Each row was made from one walk, in order. Every step used is in the known rows, and no mark comes twice. Write each row's walk.
(in the rows, 128 means zero)
Known rows:
U/Z/N: [124 126 128 109 156 148 127 155  97 121 135 116  71 102 112 136 114 128
 151  69  92 152 107 108 137 118 160 129 128 148 176 130 166 141 123  83
  89 102  91  86 105  78]
Z/N/S/W: [147 167 145 152 124 155 149 242 116 133 134 146  90  99 126 177 148 108
 113 108 125  92 111 110 138 127 114  80 134 116 169 160 175 126 165 100
  86 130 135 118 179 130]
P/U/Z/N/H/C/Q: [122 117 155 114 150 126 176 118 126 116 121 115 119  98 165 174 143 105
 159 113 101 142 105 102 143 117 188 110 133 208 167 132 160 140 141  72
 117 112 148  78 108  58]
E/U/Z: [110 128 142 158 128 131 143 122 157 104  93  91  65 108 163 132 142 112
 129  89 119 144 138 146  76  71 150 161 144 177 146 125 180 142 102 101
 106 113 106 113  62  83]
N/S: [170 166 164 162 129 134 156 173 138 157 128 124 144 102 134 149 162 123
 108 140 150 120 125 118 106 138 116 124 132 148 160 130 144 105 155 116
 134 124 149 113 164 154]
X/W/S/N/J: [160 195 161 136 107 185 150 180 146 139 130 160 105 133 128 155 152  64
 129  95 160 142 127 141 161 103 107 116 154 110 181 161 205  87 174  88
 106 118  84 136 176 109]
P/U/Z/N/J: [120 119 133 134 131 135 148 137 133 128 130 129  89  99 143 163 145  86
 142 110  91 150 120  93 152  92 188 117 128 158 157 134 154 142 159  67
 126  87 126  80  99  90]
D/P: [134 113 112 134 104 126 124 153 120  88 149 176 130 140 156 125 164 148
 144 154 131 116 157 123 115 139 143 130  96 118 148 154 164  89 127  92
 134 135 117 119 134 162]
H/C: [141 144 156 163 149 141 161 101 133 106 118 123 150 124 169 147 121 157
 147 140 113 135 112 159 145 166 138 111 143 124 177 103 138 151 124 109
 133 144 136 120 118 106]
S/N/Z/U/P/D: [125 122  88 182 150 128 146 192 158 101 148 134  82 143 125 180 125  48
 160  88  90 151  92 174 147  91 144 130  93 160 163 127 184 153 136  65
  75  93 135  14  98  89]
J/N/Z/U/P: [140 143 108 197 161 159 165 175 149 116 180 129 111 109 141 185 152 103
 155  77  82 188  92 130 131  92 162 165 105 139 171 147 133 140 152  80
  91 112 157  68 137  98]
U/P/D: [112  88 117 114 130  96 120 124 163 102 182 181 141 176 160 125 148 136
 175 134 136 129 127 161 171 122 160 156  84 157 149 103 153 123 133  80
 102 126 103  86  84 127]
R/X: [104 157 112 128 139 130 147 103 119 139 117 150 112 109 143 104 135 113
 101 130 170  94 126 108 164 135 136 133 125 131 135 154 122  97  99 137
 154 100  96 158 109 103]
Q/C: [130 137 141  87 158  77 146 102 141 105 152 147 119 121 127 139 130 145
 157 157 115 137  89 140 118 176 156 115 151 112 159  84 130 164 111 114
 136 136 107 149 125 130]
J/N/H/C: [111 157 116 174 171 210 170 143 125 150 178 139 159 103 129 192 132 134
 189 137  93 115  96 132 151 158 137 152 137 124 172 132  89 127 170 125
  90 156 133 113 155 104]
P/D: [ 89 108 121 139 129 123 125 139 135 122 131 154 148 158 126 127 138  93
 167 136 137 117 134 126 179 124 144 145  92 144 127 105 120 144 140 147
 111 115 132 102 102 132]
L/Q/C/H: [133 122 151  64 145  82 182  97 105  79 117 128 137 127 150 175  85 151
 152 166 135 167  96  92 116 163 152  96 172 154 135 131 114 123  99 128
 149 182  99 146 135  95]
S/W: [124 137 130 131 118 157 117 165 146 103  96 135 100 148 143 138 128 120
  99 116 134 105 167 145 136 107  93  92 144  93 134 149 173 123 121 122
  92 137 126 153 160 129]
F/N/S/W/X/R: [159 156 145 175 141 167 143 185 125 167  81 205  89 101 123 183 161 101
  90  84 139 102 142 133 160 104  83 104 161  96 188 174 215 141 155 134
 105 117 108 173 175 115]
D/P/U/Z/N/H/C/M: [116 111 145 144 116 148 174 149 111  83 151 178 121 117 192 176 179 138
 179 140 102 117 150 102 137 141 195 101  99 165 195 153 207  99 127  69
 118 106 100  61 116 117]
Z/U/E: [106 179 128 132 120 136  99 113 143 114 146 110  72 117 161 120 123 122
 103 152 125 156  79 137 109  94 170 129 159 166 166 152 191 132 134  82
  97  76 155  73 107 120]
D/P/U: [124 105 130 144  96 100 136 134 140  77 143 178 129 138 188 133 193 126
 143 162 136 113 162 112 134 119 168 124  83 143 133 159 171 103 139  86
 144 120 141 117 122 158]
M/C/H: [ 94 162 145 131  97 116 154 122 167 144 137 135 136 124 140 161  81 163
 128 135 138 131  93 137 102 149 157  96 146 160 137 125  91 134 127 153
 151 181  89  78 128 112]
N/H: [106 138  95 114 149 171 147 138 139 162 156 143 132 106 116 162 118 110
 127 159 121 108 126 128  99 137 125 143 146 153 136 152  97  73 149 117
 119 126 129 113 143 127]
X/W/S/N: [152 189 182 126 114 161 142 169 142 119 125 151  96 137 140 136 158  78
 132  75 177 136 125 148 168 106 104 121 137 127 172 162 221  99 156 104
  90 121  86 148 174 102]
Z/N/S/W/X: [140 185 152 151 130 151 152 240 117 138 128 153  77  80 128 167 155  95
 101  99 138  83 122 108 169 125 111  82 148 120 167 161 177 121 172 101
 109 120 122 142 177 120]
H/C/Q: [163 129 163 132 133 119 174 103 117 107  98 105 189 134 163 151 119 154
 154 139 120 138 107 141 128 161 139  95 151 158 161  98 140 152 111 116
 147 169 160 119 130  85]
J/N: [123 140 126 161 141 168 133 151 114 139 161 130 142 122 112 153 145 128
 176 107 108 126 106 112 164 127 132 151 112 107 133 129 109 157 155 145
  94 149 126 131 148 118]
E/U/Z/N/F: [ 95 128 118 147 139 151 148 174 155 110 113 102  48  84 161 162 129 113
 138  79 111 108 109 134  94  66 155 156 140 181 138 144 168 148 108  81
  92  91 112 106  68  77]
W/S: [158 179 184 132 132 132 126 157 130 146 117 133 128  98 129 124 152 106
 117  95 175 125 130 130 142 131 129 129 144 144 165 121 159 105 140  87
 146 124 132 150 145 114]
S/N/G: [140 148 126 160 112 137 147 189 131 125 126 151 123 133 123 129 108  95
 139 131 121  91 113 147 148 144 110  77 117 133 134 109 170 174 152 108
  98 141 126  68 133  95]
G/N/S/W/X: [184 178 144 149 124 130 151 218 115 141 115 151 118 106 132 127 153  87
 129  93 149 104 150 134 177 111  78 116 146 117 160 143 164 107 147 138
 104 140  92 138 189 146]
C/Q: [157 110 141  89 109 100 143 129 108 130 102 105 177 138 120 133 127 124
 135 128 135 133 122 105 107 124 130 107 138 171 108 120 133 130 112 137
 146 161 157 125 142 102]
Z/N/H: [ 98 139  89 113 146 163 148 190 107 153 177 154  97  88 103 181 113 105
 146 128  97  95  86 107 127 140 143 119 136 142 147 165 108 104 164 106
  96 126 118 103 143 110]
G/N/Z/U: [171 141  92 167 143 114 165 192 116 118 133 121 105 107 129 146 123  63
 145  71  89 190 107 136 125  84 135 148 118 142 161 148 131 125 122 118
 103 105 134  58 143 120]
F/N: [131  99 106 148 147 141 127 126 102 146 128 187 109 126 114 165 122 112
 142  98 110 126 115 148 154 125 124 126 137 109 155 136 162 158 122 140
 118 127 120 129 117  98]
Z/U/P: [114 124 106 130 124  98 139 116 170  88 167 134  84 145 178 123 145 117
 121 126 111 164  87 163 114 102 170 135 120 176 171 153 173 121 129  47
 107 111 139  82  87 124]
M/C: [110 160 154 151 110 105 120 131 158 125 113 136 134  91 138 145 108 145
 125 144 154 126  98 134  98 131 150 128 135 132 146 114  86 142 133 131
 165 152 104  98 124 119]

Which walk is each row?
[125 206 165 121 128 150 164 120 132 133 115 171  98 110 169 101 169  92
  88  94 216 118 137 108 184 119 126 136 138 136 171 185 179  56 118 122
 145  89  75 193 148  93]
R/X/W/S
[188 183 146 147 117 135 149 218 120 150  96 158 116 108 125 133 159  95
 122  85 145 111 144 118 164  97  76 118 140 106 168 164 173 117 157 146
  84 136  79 153 201 153]
G/N/S/W/X/R
[130 160 181 140 133 132 153 166 146 124  84 139  61  83 160 156 183  91
 104  75 131 128 140  84 171  73 152 105 131 162 172 171 212 147 168  83
  98  79 112 137 140  93]
P/U/Z/N/S/W/X/R
[146 116 180  83 134  83 168 111  77  73  92 133 155 108 148 176 111 143
 166 164 147 156 112  74 118 153 151  95 160 133 144 111 138 134  79 147
 159 154  82 141 137 103]
L/Q/C/M
[128 150 133 144 114 128 165 210 108 128 153 172 112  98 140 136 119 120
 128 125 114 106  95  95 147 150 151  77 120 137 148 134 141 158 167 101
 116 131 142  92 143 100]
Z/N/G
[167 215 170 169 150 155 118 201 138 140 123 116  74  82 119 162 132  63
 114  75 151 144  93 156 134  97 136 121 155 157 193 128 223 124 146  46
 102  81 142  60 143  78]
W/S/N/Z/U/E
[102 128 133 154 129 134 145 156 137 104 110 101  44  94 153 149 136 106
 141  72 102 132 111 135  91  74 163 148 139 174 155 136 184 154 114  92
  91 113  99 105  63  71]
E/U/Z/N
[162 199 177 161 122 159 149 200 157 153  75 148 104  96 140 150 177 110
  64 114 167  98 164 112 139 104  79  99 158 115 167 171 190 106 169 118
 116 117 119 179 196 149]
N/S/W/X/R
[113 139 101 151 157 194 138 179 141 148 167 132 149 106 124 175 133 141
 168 117 122  90 103 112 169 114 121 165 115 117 109 143  84 148 147 128
  96 116 148 132 156 130]
J/N/F
[142 147 110 188 154 134 170 168 154 114 116 105  90  95 144 168 132  73
  90  93  94 198 115 130  86  85 151 138 129 159 160 156 140 117 126  87
 132  78 185  65 128 107]
N/Z/U
[156 171 153 190 142 173 155 187 119 161 161 128 156 103 117 170 170 125
 159 117 126 120 105 105 145 136 122 147 115 122 159 130 120 138 178 133
  99 147 144 118 178 138]
J/N/S
[121 132 104 203 162 157 164 182 151 114 181 141 120 124 141 184 159  85
 176  82  86 181  97 130 158  91 171 174  87 147 170 134 129 147 158  90
  83 105 160  54 124 100]
J/N/Z/U/P/D
[158 197 176 164 131 153 151 201 152 144  94 141 107  94 146 145 171 101
  72 123 172  92 171 127 152 118  83  98 162 125 161 150 181  96 157 113
 134 120 133 163 185 140]
N/S/W/X
[135 145 159 149 116 127 147 191 132  80 125 181  76 101 189 143 208 107
 122 119 141 107 180 100 164 106 161 106 107 151 181 175 228  92 154  47
 127  97 115 120 141 130]
D/P/U/Z/N/S/W/X
[ 88 113 101 137 123  95 138 122 173  85 168 150  96 164 177 122 151  96
 146 134 116 156  91 162 148 101 181 147  98 188 170 139 167 132 137  60
  96 102 141  64  70 126]
Z/U/P/D
[152 188 193 117 114 154 149 149 147 120 124 155 111 129 161 123 171 100
 112  85 187 157 141 130 152 106 117 133 145 132 173 168 200  77 152 106
 118 114 103 172 178 117]
X/W/S
[156 153 144 178 149 161 145 184 121 159 102 197  93 100 128 178 156  88
  98  93 144  97 149 148 172 118  89 102 165 105 181 154 205 133 145 126
 125 119 123 158 163 107]
F/N/S/W/X
[125 205 156 126 128 156 158 137 129 132 115 168  87 117 152 109 159  74
 104  87 208 101 124 124 197 118 117 125 133 132 170 181 198  73 121 118
 123  93  62 174 147  83]
R/X/W/S/N
[165 192 158 178 148 146 145 210 139 134 110 115  85  88 113 166 141  43
 117  61 140 145 102 154 135 105 127 118 136 156 184 131 195 126 145  56
 116  99 146  77 141  84]
W/S/N/Z/U
[121 103 131 131 113 112 135 152 119  72 148 170  93 123 177 137 183 126
 157 125 114 130 149 100 140 113 188 124  84 155 164 160 196 111 137  56
 120 104 117  92 109 126]
D/P/U/Z/N
[122 171 148 121 130 131 132 125 135 153  87 155 101  92 120 118 151 118
  96  99 147 122 139  97 170 102 115 135 147 121 133 167 143 135 157 143
 142 104  81 199 141 120]
W/X/R
[166 174 164 165 123 157 147 201 152 136 102 132 121 119 145 158 161 117
  85 132 155 103 157 132 113 120  87  96 145 120 164 146 181 102 149 111
 106 132 149 133 188 152]
N/S/W
[134 156 112 209 161 172 167 183 134 127 153 112 113  96 125 186 147  85
 146  79  83 182  96 113 130  92 150 158 113 131 161 151 118 149 155 112
  98 109 172  79 149 102]
J/N/Z/U
[121 112 160 129 138 110 138  92 147 110 109 112 103 119 164 128 157 107
 133 106 123 156 144 112 145  92 173 136 117 178 140 124 165 142 128  91
 125  89 136 101  94  94]
P/U/Z
[121 125 163 137 129 110 162 144 135 109 124 141  93  99 172 132 152 103
 133 105 114 142 124  92 156 107 187 102 111 185 153 129 174 163 153  74
 117  92 144  78 105  77]
P/U/Z/N/G
[116 112 129 151 109  96 143 123 187  92 148 137  87 136 192 140 158 132
 138 118 132 122 121 178  84  79 151 160 128 170 132 129 179 130 115  78
 110 139 106 120  63 107]
E/U/P
[130 115 142 143 103 109 154 171 126  73 147 190 105 116 195 125 183 128
 145 138 120 127 155  93 137 124 191 105  82 164 169 153 202 118 150  47
 127 107 133  77 117 119]
D/P/U/Z/N/G
[167 187 143 155 124 171 127 197 127 168 124 139 120 103  88 163 129  59
 138 106 140 106 112 146 154 127 117 107 156 115 174 113 168 116 171  63
 131 130 107 102 143 106]
W/S/N/J
[116 195 139 155 142 142 177 156 163 109 137 185  69 127 178 129 175  42
 112  73 194 138 113 142 200  91 151 146 107 167 199 183 217  68 126  70
 110  62  81 113 120  72]
R/X/W/S/N/Z/U/P/D
[135 134 104 121 147 178 136 169 101 145 142 127  81  95  95 160 105 112
 148  92  71 156 111 101 128 113 165 123 147 126 186 129 147 124 149  64
 108 101  89  71 107  86]
U/Z/N/J
[127 142  84 139 118 170 145 201 104 156 163 155 107 100  93 183 110  96
 143 134  78 118  91  97 141 127 152  98 146  95 153 144 108 127 177  91
 127 126 113  94 133 120]
Z/N/J
[151 190 178 154 139 182 159 182 114 158 124 139 137 100 116 183 133  86
 163 102 149  85 110 156 156 161 118  90 155 149 195 109 197 114 138  94
 110 134  92  88 150  88]
W/S/N/H/C/M
[158 102 103 183 171 150 150 159 111 149 121 180 105 101 111 199 121  93
 124  70  95 163 127 145 130 105 125 137 134 110 164 139 159 145 118 125
 128 101 143  96 132  82]
F/N/Z
[134 146 164 118  95  83 131 131 143 127  93 118 173 101 133 148 106 142
 134 143 160 129  93 117  81 127 153 111 143 168 131 108  90 144 121 138
 179 178 127  96 134  98]
M/C/Q
[118 175 163 169 124 155 156 196 156 120  69 118  24  73 159 161 167  96
  99  58 127 114 135 119 103  51 130 131 159 161 179 172 224 145 141  93
  79 104  84 149 106  82]
E/U/Z/N/S/W/X/R
[131 133 168  91 129  89 164 110 114 115 145 154 142 133 127 157 138 155
 175 146 114 127 104 120 124 183 158  79 150 112 162  72 165 170  80 159
 136 130  74 123 134 134]
Q/C/M
[118 130  84 129 144 167 119 190 147 135 134 125 110 124 106 169  97 104
 152 122 124  59 100 155 158 115  95 121 121 129 101 134 140 153 126 103
  89 104 122  91 131 118]
S/N/F
